What can hang from each mark
K_361: K_79 K_412
K_816: K_705 K_922
K_866: K_361 K_412
K_473: K_79 K_361 K_412 K_866
K_705: K_412 K_816
K_412: K_79 K_361 K_473 K_705 K_866
K_79: K_473 K_866

(in the rows, 128 means zero)
Known rows, with every way that one mark hangs from another
K_866{K_361{K_79 K_412}}: [132 154 150 162 116  39 164 154  46 107 133  83 164 138  98  72 122  98
  97 137 119 143 174 162 148 149  55 130 113 108 145 111 146  96 166 137
 115  94 126 106 129 114 128 135  80  79 168 104 145 165 137  88 126 163
 136 191 124  63 182  98 155  70]
K_361{K_412{K_79 K_473 K_705{K_816} K_866}}: [159 104 156  82 149  78 106 134 145  89 156 124 152 163  85  99 123 136
 124 160 108 175 121  89  93 150  97 204  78 138 125 103 146  64 125 140
 128  69 142 111 141 123 104 132 170 108 127 186 117 134 136  86 141 121
 115 186 130  92 183 108 145  80]
K_79{K_473{K_361} K_866{K_412{K_705{K_816{K_922}}}}}: [130 165 160 159 109 156 186  90  74 140 105 131 177 146 166 156 151 123
 122 150 111 118 204 135  93 127  87 143  93 106 149 116 138  67 119 101
 116 105 166 122 147  99 163 133  97 123 114 124 103 175 108  81 132 153
 136 135 119  80 156  77 169  56]
K_473{K_79}: [122 176 152 162 111  78 179 112  96  98 115 102 122 143 103 103 124  90
 120 121 113 160 153 143 109 143  70 152 140 119 142 140 148  95 157 137
 112 130 130  81 131 106 129 138  61 103 146 130 139 167 124  79 116 159
 144 157  98  62 164 100 146  59]
K_412{K_705}: [151 162 145 143 136  83 163 108 115 103 128 109 141 141 131  89 156 105
 115 128 123 150 174 133 118 166  76 158 108 117 153 123 164  86 141 119
 122 126 126  87 125 104 131 145 104 113 139 141 132 160 112  80 115 164
 123 159 102  75 181 107 134  67]
K_473{K_79 K_412{K_361 K_866}}: [ 84 142 160 145  99 112 139 136 107  81 137 132 135 145  82 114 117 106
 125 140  91 169 111 111  57 133  84 163 125 106 118 141 140  92 157 120
 121 100 146  84 143 109  97 128 114 103 111 181 110 169 117  74 126 141
 139 173 105  57 156 116 138  67]
K_473{K_79 K_412{K_361 K_705{K_816{K_922}} K_866}}: [114 134 148 137 108 145 125 134 116  77 141 168 139 144 108 153 104 130
 123 154  90 178 121 112  71 145  90 178  94 105 111 131 134  73 146 110
 123  88 160  88 171 113 101 129 179 127 106 182 106 158 112  77 143 131
 117 146 138  80 151 108 163  62]
K_816{K_705{K_412}}: [134 169 153 146 145 100 159 117 131 110 123 108 141 128 129 119 143 111
 110 116 107 152 186 132 131 140  76 151 106 117 133 154 156  91 120 128
 132 112 116  95 143 107 140 138 102 102 151 116 130 151 126  72 119 170
 129 167 121  82 178  90 145  60]
K_705{K_412{K_473}}: [135 167 161 132 144  94 159 121 132 125 125  93 148 140 118 111 142 111
 119 123 111 168 166 114  99 137  86 144 105 123 140 137 149  85  98 135
 132 112 127 103 139 113 133 133 117  97 147 155 128 147 119  71 117 161
 128 176 114  80 180 102 138  70]
K_79{K_473{K_361 K_412{K_705{K_816}} K_866}}: [120 141 153 148  89 115 192  39  72 142  99 144 181 148  96 140 146 125
 139 160  83 176 208 110  71 105  84 146  90  92 143 114 135  60  97 147
 137  92 178 111 146 107 117 132  81 128  84 186  91 170 110  73 133 155
 133 113 139  60 125  74 145  53]
K_473{K_361 K_412}: [108 153 154 165 104 107 161 108  72 109 125 101 148 130  88 133 150 108
 132 141  96 162 163 132 112 134  72 136 104 107 129 144 146  93 140 130
 133 121 139  96 142 108 118 129  72 105 123 159 128 173 110  71 120 169
 140 138 106  59 148  93 150  62]
K_473{K_412{K_79}}: [111 150 163 149 128  93 150 145 114  83 127 117 133 136  96 105 133  97
 130 143 102 156 134 132 100 137  83 163 128 128 121 133 140  94 164 118
 127 113 129 110 137 111 121 133  72 102 151 148 119 163 113  76 130 153
 138 161  92  65 168 100 140  67]
K_361{K_412{K_79{K_866} K_473 K_705{K_816}}}: [150 130 158 106 145 107 133 123 131  82 145 113 160 163 110  82 136 126
 134 168 121 157 151 114 106 127  99 191  82 147 136  91 142  60 121 136
 123  76 139 115 133 111 118 133 148  99 122 160  95 142 142  86 135 134
 126 191 135  87 177  99 156  76]
K_412{K_79{K_866{K_361}} K_473 K_705{K_816{K_922}}}: [168 173 160 128 141 162 132 161 123 106 115 140 146 150 165 113 138 121
 118 158 136 141 169 123  96 155  99 173  81 117 134  83 119  77 160  94
 112  95 148 105 151 108 146 145 149  99 133 138 116 153 130  84 143 147
 129 184 128  93 182 112 171  67]
K_866{K_361{K_79} K_412{K_473 K_705{K_816}}}: [150 140 147 132 120  65 157 132  86 122 112 107 188 133 130 110 135 119
  95 144 112 149 179 131 101 176  77 144 110 102 149 112 141  76 115 148
 132  72 160 121 138 117 142 140 147  83 139 143 156 163 112  86 132 144
 137 143 157  79 184 113 162  70]
K_412{K_473{K_79 K_361 K_866} K_705{K_816{K_922}}}: [136 150 140 133 105 143 132  80  96 131 101 146 143 148 106 174 116 133
 122 151  86 210 132 108  79 148  80 164  71  95 131 106 131  75 148 139
 112 102 172  66 166 114 118 137 130 102 101 172 121 160 126  76 138 139
 134 123 148  68 129  93 161  48]
K_412{K_361 K_473{K_79}}: [116 170 158 134 107 121 138 130 105 111 124  99 147 151 100  86 132 108
 117 132 110 179 130 114  72 131  84 159 109 117 138 127 153  87 139 105
 126 119 145  66 131 104 109 130 125  80 147 161 116 158 119  74 118 145
 139 190  83  58 162 120 152  67]
K_816{K_705{K_412{K_79 K_473 K_866}} K_922}: [133 148 164 105 166 142  78 175 185 108 134 141 121 141 139 162 122 133
 102 134  92 165 104  88  98 177  97 193  70 117 105 128 134  93 182  86
 122  82 119  86 166 114 132 138 151  88 179 139 111 135 132  75 147 136
 123 204  83  93 189 104 143  66]
K_866{K_361}: [146 192 155 166 120  79 182 143  72 122 113  95 147 133 135  78 153  88
 113 118 130 134 191 148 125 148  68 128 131  98 153 128 146 103 148 125
 118 132 130 101 128 113 150 141  63 102 141 121 157 173 119  78 117 176
 141 170 115  70 183 112 144  65]
K_816{K_705{K_412{K_79{K_473} K_361 K_866}} K_922}: [111 153 176 118 150 185 112 156 157 115 135 157 150 149 155 137 121 129
 101 137 101 152 143  99  71 129 100 179  74 117 117 125 136  80 164  33
 126  85 137  93 159 102 133 131 148 106 191 128  81 141 114  76 149 139
 117 221  55  81 183  96 150  67]
K_79{K_473{K_412} K_866}: [106 182 169 177  98 104 195 103  92 123 113 118 149 154 128  93 163 101
 135 146 112 120 206 125  96 104  87 138 131 114 146 124 137  75 139 119
 119 118 142 122 123  92 136 133  28 114 128 134  76 172 126  74 116 164
 144 185  74  65 163  82 143  64]
K_816{K_705{K_412{K_361{K_79} K_473}} K_922}: [127 168 156 127 145 150  94 158 143 123 134 126 159 135 126 133 128 139
  87 137  97 184 147 119 109 155  80 160  51 122 120 125 147  89 154  78
 124  87 130  77 161  99 120 131 179  67 201 118 108 138 132  73 137 147
 114 216  79  76 174 101 166  66]
K_361{K_79{K_473} K_412{K_705}}: [129 132 151 140 119  47 164 102  82 112 139  98 170 158 114  76 123 118
  99 152 110 145 191 131 120 144  67 162  95 128 158  98 162  68 147 101
 122  89 137 102 120  96 114 135  92  89 181 116  92 152 137  92 131 148
 125 197  58  64 174  83 143  74]
K_412{K_79 K_705{K_816{K_922}} K_866}: [160 145 155 110 151 130 128 147 148  88 139 160 122 151 128 140 126 118
 118 145 119 162 117 109  94 165  96 191  93 126 122 114 135  83 174 113
 110  95 138 102 154 115 133 144 144 135 138 154 137 145 117  85 147 130
 110 160 111  98 182 107 153  69]
K_866{K_361{K_412{K_473{K_79} K_705}}}: [131 129 139 140 116  71 126 132  78  98 125  80 165 146 121  82 104 119
  99 143 107 148 166 127 115 165  69 168 100 102 141  99 149  77 139 105
 128  94 140  70 140 121 110 135 140  62 135 146 120 159 141  84 124 157
 147 175 133  65 173 113 148  68]

Rows
[165 158 150 121 134 144 135 142 128 102 151 156 145 148 129 119 144 126
 116 144 121 171 140 115  91 154  93 168  77 113 134 123 149  80 141 110
 115 106 146  98 151 111 121 138 178 137 118 161 132 152 108  79 135 137
  98 168 126  92 177 118 155  68]  K_412{K_361 K_705{K_816{K_922}} K_866}
[152 128 145 126 136  52 121 105 115 121 134 104 165 155 100  88 138 124
 114 146  93 174 154 110 107 155  74 156  84 104 148  96 161  75 128 150
 119  98 138  88 130 120 109 140 108  80 115 156  97 159 132  79 122 151
 127 179 128  63 169 100 119  62]  K_361{K_412{K_473{K_866} K_705}}
[130 187 169 154 128 133 174 160  88 104 117 114 143 146 147  71 149  80
 123 138 141 125 167 146  96 141  87 150 129 112 142 104 126  99 179 112
 110 111 126 108 125 105 147 146  56  96 139 119 132 172 129  84 128 164
 152 194 110  67 187 112 150  69]  K_412{K_79{K_866{K_361}}}
[137 180 151 155 151 127 140 143 140 117 122 121 131 125 152 146 137 117
 102 118 106 149 177 142 154 155  74 150  90 110 126 151 150  99 151 101
 119 120 111  86 157 109 149 138 111  97 170  92 122 154 125  73 129 171
 119 170 116  85 177  83 155  55]  K_816{K_705{K_412} K_922}
[125 211 169 180  99 106 209 117  72 144 101 108 163 155 163  69 165  86
 119 132 139 107 239 141  99 117  83 123 136  97 166 107 136  87 145 106
 112 124 142 117 118  95 157 142  34 102 135 108 106 175 127  79 118 174
 149 200  87  66 180  98 149  66]  K_79{K_473 K_866{K_361}}
[119 152 154 143 105 139 164 106  99  81 142 144 169 147  97  93 144 120
 132 173 113 172 172 136  79 124  91 157  87 131 133 106 136  64 129 146
 128  75 150 118 136  91 102 134 151 112 115 166 102 157 123  81 129 141
 121 168 128  69 156  98 165  71]  K_473{K_412{K_361{K_79{K_866}} K_705{K_816}}}
[141 164 142 166 111 117 159 142  66  86 124 120 152 146 145 117 102 112
 116 150 125 128 184 162 134 129  71 160 102 104 135 102 130  73 153 131
 104 100 146  98 157 114 136 133 125 105 108 108 116 166 145  86 136 155
 136 160 178  83 164  88 175  60]  K_473{K_79{K_866{K_361{K_412{K_705{K_816{K_922}}}}}}}
[129 153 160 128 119  94 140 142 109 109 149 133 141 153  87  83 141 103
 110 137 113 180 114 116  70 158  81 149 105 116 140 120 150  97 176 130
 112  92 133  93 125 101 110 139 106 104 156 152 139 157 119  83 129 136
 121 211  81  62 181 122 143  75]  K_412{K_361{K_79} K_866}
[169 149 142 144 140  82 152 134  95  97 142 113 153 142 121 118 129 125
 116 140 117 151 180 148 163 138  71 164  85 122 138 125 155  75 133 129
 115 115 132 106 150 118 129 131 144 117 137 120 125 153 124  82 131 153
 106 149 149  91 170  84 161  61]  K_361{K_412{K_705{K_816{K_922}}}}
[152 188 158 147 139 110 186 130 114 119 125 123 139 131 129 150 135 107
 125 119 118 161 192 146 134 119  82 134 107 123 132 152 137  83 102 143
 119 120 134 123 159 115 154 130 121 137 139 122 142 151 110  71 126 160
 110 145 152  97 171  81 165  60]  K_705{K_412 K_816{K_922}}
[129 143 161 120 138 168 121 112 125 107 132 112 150 156 128 109 151 121
 127 162 116 166 129 101  60 163  98 188  66 129 137  86 139  78 151 103
 128  96 139  86 132  98 118 142 115  87 134 177 102 153 126  82 131 148
 143 183  85  68 166 112 146  73]  K_412{K_79{K_866} K_473{K_361} K_705}
[117 163 172 113 153 191 109 146 164 101 139 122 163 148 135  91 142 124
 122 144 111 165 143 104  69 126 109 179  70 135 119 112 140  78 130  91
 136  79 130  95 141  98 120 135 161  78 159 150  87 140 138  73 131 146
 132 224  96  72 180 110 152  73]  K_816{K_705{K_412{K_79{K_866} K_361 K_473}}}
[180 170 146 126 138 110 137 126 131 124 124 130 140 144 137 129 148 132
 116 139 118 167 168 117 133 159  87 165  78 122 141 120 150  75 131 114
 118 119 139  95 153 109 137 139 152 114 145 148 125 148 113  77 127 150
 109 151 118  96 172 101 163  63]  K_412{K_473 K_705{K_816{K_922}}}
[121 183 157 153 107 109 158 118 116 106 113 106 122 158 110 101 142 100
 127 137 116 157 149 119  84 137  86 160 125 118 145 118 139  89 163 143
 108 118 134  81 129  96 127 138  69  87 130 145 105 161 138  76 113 151
 152 191  94  64 165 104 150  64]  K_412{K_473{K_79{K_866}}}
[146 172 167 129 153 137 171 144 129  97 127 138 138 133 126 147 115 106
 125 129 121 173 149 142 120 122  91 159 106 143 122 143 127  84 129 126
 121 108 135 125 161 117 153 132 126 132 164 125 139 144 114  77 140 148
 110 156 134  97 174  84 165  61]  K_705{K_412{K_79} K_816{K_922}}
[143 132 156 116 149 104 132 133 151  82 143 134 125 151 121 100 139 107
 116 141 116 160 115 100  70 179  92 190 106 122 132 110 147  89 167 113
 119  96 125  96 130 113 119 148 121 117 147 163 132 151 118  86 135 139
 125 180  84  78 192 121 125  76]  K_412{K_79 K_705 K_866}
[132 159 156 130 118 122 151 151 113 123 110 136 136 140 130 165  97 118
 111 125 110 169 152 112  88 136  89 152 104  94 118 133 112  84 128 134
 118  85 154  97 174 125 139 131 157 109 116 158 145 147 128  75 139 142
 131 167 171  94 171 107 167  62]  K_705{K_412{K_473{K_79} K_866{K_361}} K_816{K_922}}
[112 175 174 140 145 160 173 108 140 112 117 131 150 152 157 101 138 105
 122 137 115 129 194 119  90 111  99 172 103 132 134 120 135  77 140  89
 127  91 130 111 132  92 149 138  74 100 168 109  76 148 135  80 133 156
 141 207  75  75 181  77 149  65]  K_816{K_705{K_412{K_79{K_473 K_866}}}}
[142 165 164 133 128  98 139 144 105 128 101 124 153 147 115  85 134  96
 115 138 110 167 137 115  73 149  86 143 118  96 140  94 128  98 171 128
 115 102 147  98 134 120 133 148  73  77 139 153 135 169 124  79 134 152
 150 187 111  58 175 117 132  62]  K_412{K_79 K_473{K_866{K_361}}}
[114 199 156 180 100 119 192 131  68 102 101 110 132 145 140  87 130  79
 120 129 131 127 185 155  92 131  74 138 144  98 151 115 131  99 170 139
 105 118 135  90 129 103 142 143  46  97 121 117 127 179 135  81 117 168
 161 174 128  61 169 107 155  60]  K_473{K_79{K_866{K_361}}}
[101 161 166 158 105 155 170 103 108 108 128 127 176 157 143  72 160 118
 130 161 111 134 204 118  63 117  97 155  96 112 148 106 149  63 122  75
 132 106 150 106 127  89 113 132 110 106 121 159  57 166 113  77 119 159
 131 192  67  59 162  99 142  71]  K_79{K_473{K_412{K_361 K_705}} K_866}
